Every row comes from one small tree of marks. Brackets hold a mark, then the marks that hang from it, in the order of their numbers. Every link used is in the known rows. Which tree was each row made from?
(in the rows, 128 means zero)
Known rows:
(k256 k106 k437): [105  59 126 121 173 148 119 138 115 124 143 142 137 133  96 109 115]
(k567 (k256 k86)): [119 116 130 112 126 137  95  77  82  87  93  82 129 107 149 111 153]
(k474 (k86 (k256 (k106 k980) k437))): [102  85 131 111 180 155 106 134 119 114 135 124 128 109  95 165 118]
(k567 (k256 k106 (k437 k980))): [118  98 139 140 167 144 121 134  83 145 161  75 144 113 148 113 121]
(k567 k256): [117 126 138  91 136 135 110 101  75 113 103  65 107 111 173 123 164]
(k474 (k86 (k256 k106 k437))): [104 100 125 116 162 168 119 131 108 103 122 136 140 105  76 144 116]
(k980 (k106 (k256 k86)) k437): [124 131 185  76 128 217  99  61 137 104  80 116  88 153 130 170 108]
(k980 (k106 k256) k437): [123 141 188  52 132 215 111  85 124 128  91  99  71 150 153 181 115]
(k437 (k980 (k106 k256))): [129 132 159  51 144 156 106  75 138 140 144  39  88 148 185 204 131]
(k567 (k256 (k106 k980))): [122 107 146 116 177 118  88 121  88 145 126  81 120 119 166 130 141]
(k980 k106): [126 115 156  43 127 155  93 104 123 128 103  94  83 118 145 158 143]
(k567 (k256 k86 k106)): [123 111 135 145 149 135  87  91  86 110 107 107 152 110 125  92 129]
(k86 (k256 k106 k437) k474): [105  82 149 114  90 107 138 195 111 133 135 144 124  99  89 125 136]
(k106 k256): [111 112 125  71 152 146 127  70 126 103 112  85 101 161 168 172 148]
(k86 k256 k474): [105 115 154  58  58  91 124 158 109 106 106  94  86  90 138 153 177]
(k567 (k256 (k86 k474) (k106 k980) k437)): [112  57 153 162 148 108 102 143 106 146 129 129 151 104 107 108 127]
(k437 (k980 (k106 (k256 k86)))): [129 122 153  68 142 156  95  57 146 125 138  53 108 148 170 192 121]
(k980 (k106 (k256 (k86 k474))) k437): [120 120 202  75  99 191 105  86 138 125  79 119  85 137 114 175 116]

Which tree is each row?
[102  20 149 139 152 100  97 144 144 131 141 153 140 120  74 122 116]	(k256 (k86 k474) (k106 k980) k437)
[114 120 165  86 138 144  90 144 115 112 121 119  91 114 142 154 128]	(k86 (k256 (k106 (k980 k437))))
[100  86 145  85  65 109 139 180 109 115 119 125 102  91 119 142 160]	(k86 (k256 k437) k474)
[107  68 150 118 126  97  94 112 127 109 113 134 138 121  73 111 131]	(k256 (k86 k474) k106)
[105  69 124  91 181 148 127  97 145 123 139  99 100 166 176 188 136]	(k106 (k256 k437) k980)
[109 125 133  91 157 153 104 112 104  96 114 108 128 107  94 156 134]	(k474 (k86 (k256 k106)))
[115 111 136  89 140 108  91 140 121 115 135 106 107 117 153 156 142]	(k86 (k256 (k106 k980)))
[111 109 157  85  82  87 117 171 109 128 118 122 112  97 109 139 151]	(k86 (k256 k106) k474)
[ 99  38 136 114 106 121 122 122 127  96 113 135 127 112  83 116 143]	(k256 (k86 k474) k437)
[112  79 152 136 109 115 122 123  93 122 136  71 137  96 131 121 144]	(k567 (k256 (k86 k474) (k437 k980)))
[107 108 165  66 169 170 110  79 135 111 114  81  69 170 183 201 137]	(k106 k256 (k980 k437))
[127 113 172  69 112 131 103  82 149 140 136  54 103 137 152 197 130]	(k437 (k980 (k106 (k256 (k86 k474)))))
[119 108 170 141 165 152  77  96  92 116 107 104 131 116 134 115 119]	(k567 (k256 k86 (k106 (k980 k437))))
[109  67 133 117 178 137 120 132 119 135 177  97 137 136 119 129 106]	(k256 k106 (k437 k980))
[116  57 168  97 101 128 106 125 142 131 144  97 119 107 103 153 121]	(k256 (k86 k474) (k437 (k980 k106)))
[114  72 155 166 130 115 116 134  96 143 152  98 160 102 106 104 117]	(k567 (k256 (k86 k474) k106 (k437 k980)))
